Each row was made from one small tree. The marks that hang from a mark follow it in brackets, in alphabetical order. Every link used is in the known rows. Write each row's tree.
Known rows
vusi{neseguz{lolel{dako piga}}}: [ 0.11  0.16 -0.02  0.15 -0.19 -0.29 -0.10  0.25  0.00  0.00  0.05  0.09
 -0.03  0.01 -0.18 -0.10 -0.21 -0.10  0.16 -0.25]
piga{lolel}: [ 0.14 -0.24 -0.05  0.01  0.04 -0.10 -0.11  0.18  0.09  0.06  0.22 -0.01
  0.07 -0.05  0.07 -0.06  0.29 -0.19 -0.06 -0.23]
lolel{dako guzen}: [ 0.12 -0.07  0.33  0.02  0.06 -0.12 -0.10 -0.10 -0.32 -0.03  0.16 -0.03
  0.01  0.19  0.02 -0.34 -0.03 -0.10  0.00 -0.18]
lolel{guzen}: [ 0.20 -0.09  0.17  0.07  0.10  0.04 -0.15 -0.02 -0.19  0.02  0.13 -0.05
  0.08  0.25  0.04 -0.23  0.13 -0.15 -0.05 -0.29]
lolel{dako guzen piga}: [ 0.02  0.07  0.43 -0.11  0.05 -0.21 -0.21 -0.04 -0.34 -0.22  0.05 -0.01
  0.02  0.15 -0.03 -0.27 -0.09 -0.15 -0.01 -0.02]
piga{lolel vufu}: [ 0.34 -0.14  0.03 -0.22 -0.02 -0.08 -0.02  0.23  0.19  0.18  0.30 -0.17
  0.11 -0.09 -0.07  0.06  0.31 -0.12  0.07 -0.12]
dako{gebus lolel{guzen piga{vufu}}}: [ 0.42 -0.05  0.56 -0.17 -0.10  0.40 -0.23  0.01 -0.06 -0.08  0.17 -0.08
  0.01  0.33 -0.28 -0.04  0.08 -0.29 -0.17 -0.32]
lolel{piga{vufu}}: [ 0.15  0.01  0.14 -0.26 -0.09  0.01 -0.17  0.21 -0.01  0.05  0.18 -0.14
  0.05  0.08 -0.14 -0.02  0.14  0.00  0.04 -0.03]
piga{lolel{guzen} vufu}: [ 0.46 -0.03  0.26 -0.22  0.07 -0.11 -0.02  0.10  0.09  0.10  0.20 -0.20
  0.21 -0.03 -0.08  0.02  0.22 -0.21  0.11 -0.10]
lolel{piga}: [-0.04 -0.09  0.05 -0.04 -0.01  0.00 -0.25  0.15 -0.11 -0.09  0.10 -0.01
  0.01  0.13  0.00 -0.13  0.14 -0.08 -0.08 -0.14]
neseguz{lolel}: [ 0.15 -0.10 -0.27  0.26  0.07 -0.12 -0.11  0.11  0.05  0.16  0.15 -0.03
 -0.14  0.11  0.01 -0.12  0.13  0.00  0.09 -0.27]
guzen{lolel}: [-0.04 -0.15 -0.20  0.22  0.05  0.18 -0.38  0.05 -0.14  0.11  0.17  0.02
 -0.09  0.22  0.19 -0.21  0.16  0.13  0.07 -0.12]
neseguz{lolel vusi}: [ 0.10 -0.07 -0.60  0.36  0.03 -0.21 -0.22  0.09  0.21  0.21  0.12 -0.07
 -0.18  0.13 -0.16 -0.12  0.14 -0.05  0.13 -0.22]
vusi{neseguz piga}: [ 0.06 -0.08  0.04  0.15 -0.31  0.15  0.01  0.29 -0.19  0.34  0.27  0.08
  0.09  0.03 -0.09 -0.06 -0.05 -0.03 -0.01 -0.45]
guzen{lolel{dako piga}}: [-0.22 -0.01  0.04  0.04 -0.01 -0.07 -0.44  0.06 -0.26 -0.12  0.09  0.06
 -0.16  0.12  0.12 -0.25 -0.06  0.12  0.08  0.14]
piga{lolel{dako guzen} vufu}: [ 0.38  0.00  0.40 -0.29  0.04 -0.28  0.01  0.03 -0.04  0.05  0.24 -0.18
  0.14 -0.08 -0.11 -0.07  0.06 -0.18  0.13  0.01]
lolel{dako{gebus} guzen piga}: [ 0.10 -0.04  0.58  0.08  0.08  0.12 -0.25 -0.05 -0.34 -0.31  0.10  0.05
  0.04  0.16 -0.14 -0.32 -0.09 -0.27 -0.06 -0.15]
piga{vufu}: [ 0.26 -0.10  0.02 -0.13 -0.07  0.11 -0.08  0.15 -0.01  0.24  0.29 -0.14
  0.02  0.11 -0.07 -0.09  0.19  0.04  0.06 -0.20]

Write each row's tree
[-0.04  0.09  0.11 -0.18 -0.08 -0.03 -0.36  0.12 -0.16  0.00  0.16 -0.09
 -0.11  0.10 -0.02 -0.12 -0.07  0.20  0.18  0.24]
guzen{lolel{dako piga{vufu}}}
[ 0.20  0.04  0.11  0.17  0.14 -0.31 -0.04 -0.10 -0.15  0.02  0.10 -0.05
 -0.11  0.12 -0.03 -0.26 -0.11 -0.06  0.13 -0.12]
neseguz{lolel{dako guzen}}
[ 0.27 -0.21  0.47  0.13  0.13  0.03 -0.08 -0.03 -0.15 -0.16  0.24  0.03
  0.10 -0.03 -0.09 -0.26  0.07 -0.37 -0.02 -0.22]
piga{lolel{dako{gebus} guzen}}
[ 0.30  0.26  0.07  0.20 -0.05 -0.16 -0.13  0.19  0.03 -0.04 -0.10  0.04
  0.14  0.13 -0.18 -0.03 -0.11 -0.26  0.16 -0.35]
vusi{neseguz{lolel{guzen piga}}}
[ 0.19 -0.18  0.47  0.20  0.07  0.21 -0.12 -0.13 -0.34 -0.11  0.22  0.04
  0.03  0.20 -0.09 -0.39 -0.05 -0.22 -0.03 -0.30]
lolel{dako{gebus} guzen}
[ 0.35 -0.23  0.30 -0.07 -0.03  0.08 -0.01  0.15  0.05  0.07  0.41 -0.07
  0.07 -0.14 -0.19 -0.10  0.13 -0.18  0.05 -0.14]
piga{lolel{dako{gebus}} vufu}
[ 0.24 -0.14  0.50  0.05 -0.02  0.37 -0.31 -0.06 -0.17 -0.21  0.09  0.07
 -0.04  0.37 -0.16 -0.17  0.09 -0.36 -0.28 -0.45]
dako{gebus lolel{guzen piga}}
[ 0.49  0.34  0.15 -0.01 -0.12 -0.13 -0.06  0.24  0.15  0.09 -0.03 -0.09
  0.18  0.07 -0.31  0.11 -0.12 -0.17  0.27 -0.24]
vusi{neseguz{lolel{guzen piga{vufu}}}}
[ 0.18  0.14  0.09  0.11  0.15 -0.24 -0.22  0.05 -0.05 -0.11 -0.08 -0.06
 -0.05  0.14 -0.06 -0.07  0.01 -0.16  0.10 -0.09]
neseguz{lolel{guzen piga}}
[ 0.03  0.07 -0.02 -0.11 -0.06  0.12 -0.41  0.18 -0.03  0.05  0.12 -0.12
 -0.05  0.15  0.01 -0.01  0.12  0.16  0.16  0.13]
guzen{lolel{piga{vufu}}}
[ 0.19 -0.10  0.32 -0.07  0.11 -0.31 -0.07 -0.02 -0.14 -0.08  0.18 -0.04
  0.09 -0.03  0.01 -0.21  0.08 -0.25  0.01 -0.11]
piga{lolel{dako guzen}}
[ 0.44  0.10  0.35 -0.17 -0.25 -0.06  0.14  0.30  0.04  0.32  0.26 -0.11
  0.29 -0.17 -0.24  0.19 -0.02 -0.23  0.12 -0.28]
vusi{neseguz piga{lolel{guzen} vufu}}
[ 0.01  0.06 -0.48  0.25  0.02 -0.32 -0.33  0.13  0.22  0.01 -0.01 -0.05
 -0.17  0.09 -0.22 -0.04  0.09 -0.10  0.11 -0.08]
neseguz{lolel{piga} vusi}
[ 0.28  0.04  0.66 -0.12 -0.01  0.14 -0.16  0.00 -0.23 -0.17  0.18 -0.09
  0.09  0.10 -0.27 -0.19 -0.09 -0.19  0.07 -0.03]
lolel{dako{gebus} guzen piga{vufu}}
[ 0.31  0.27 -0.16  0.02  0.02 -0.31 -0.24  0.06  0.22  0.07 -0.03 -0.21
 -0.02  0.12 -0.36  0.06  0.01 -0.15  0.26  0.05]
neseguz{lolel{guzen piga{vufu}} vusi}
[ 0.48 -0.11  0.54 -0.08  0.05  0.03  0.01  0.03 -0.04 -0.02  0.29 -0.10
  0.15 -0.06 -0.22 -0.12  0.07 -0.29  0.07 -0.14]
piga{lolel{dako{gebus} guzen} vufu}
[ 0.05 -0.04 -0.21 -0.02 -0.24 -0.03 -0.11  0.17  0.02  0.43  0.34 -0.19
 -0.08  0.01 -0.27  0.03  0.05  0.07  0.08 -0.06]
neseguz{vusi{piga{vufu}}}
[ 0.22 -0.04  0.18 -0.35 -0.20  0.11 -0.20  0.15  0.03  0.08  0.23 -0.11
 -0.08  0.26 -0.16  0.01  0.16 -0.08 -0.15 -0.21]
dako{lolel{piga{vufu}}}
[ 0.31 -0.17  0.32 -0.16 -0.18  0.42 -0.23  0.13  0.03 -0.01  0.28 -0.03
 -0.09  0.26 -0.27 -0.03  0.13 -0.18 -0.18 -0.35]
dako{gebus lolel{piga{vufu}}}
[ 0.13  0.06 -0.43  0.14 -0.16 -0.22 -0.05  0.19  0.19  0.49  0.26 -0.22
 -0.21 -0.06 -0.33  0.11  0.00  0.12  0.20 -0.02]
neseguz{lolel vusi{piga{vufu}}}
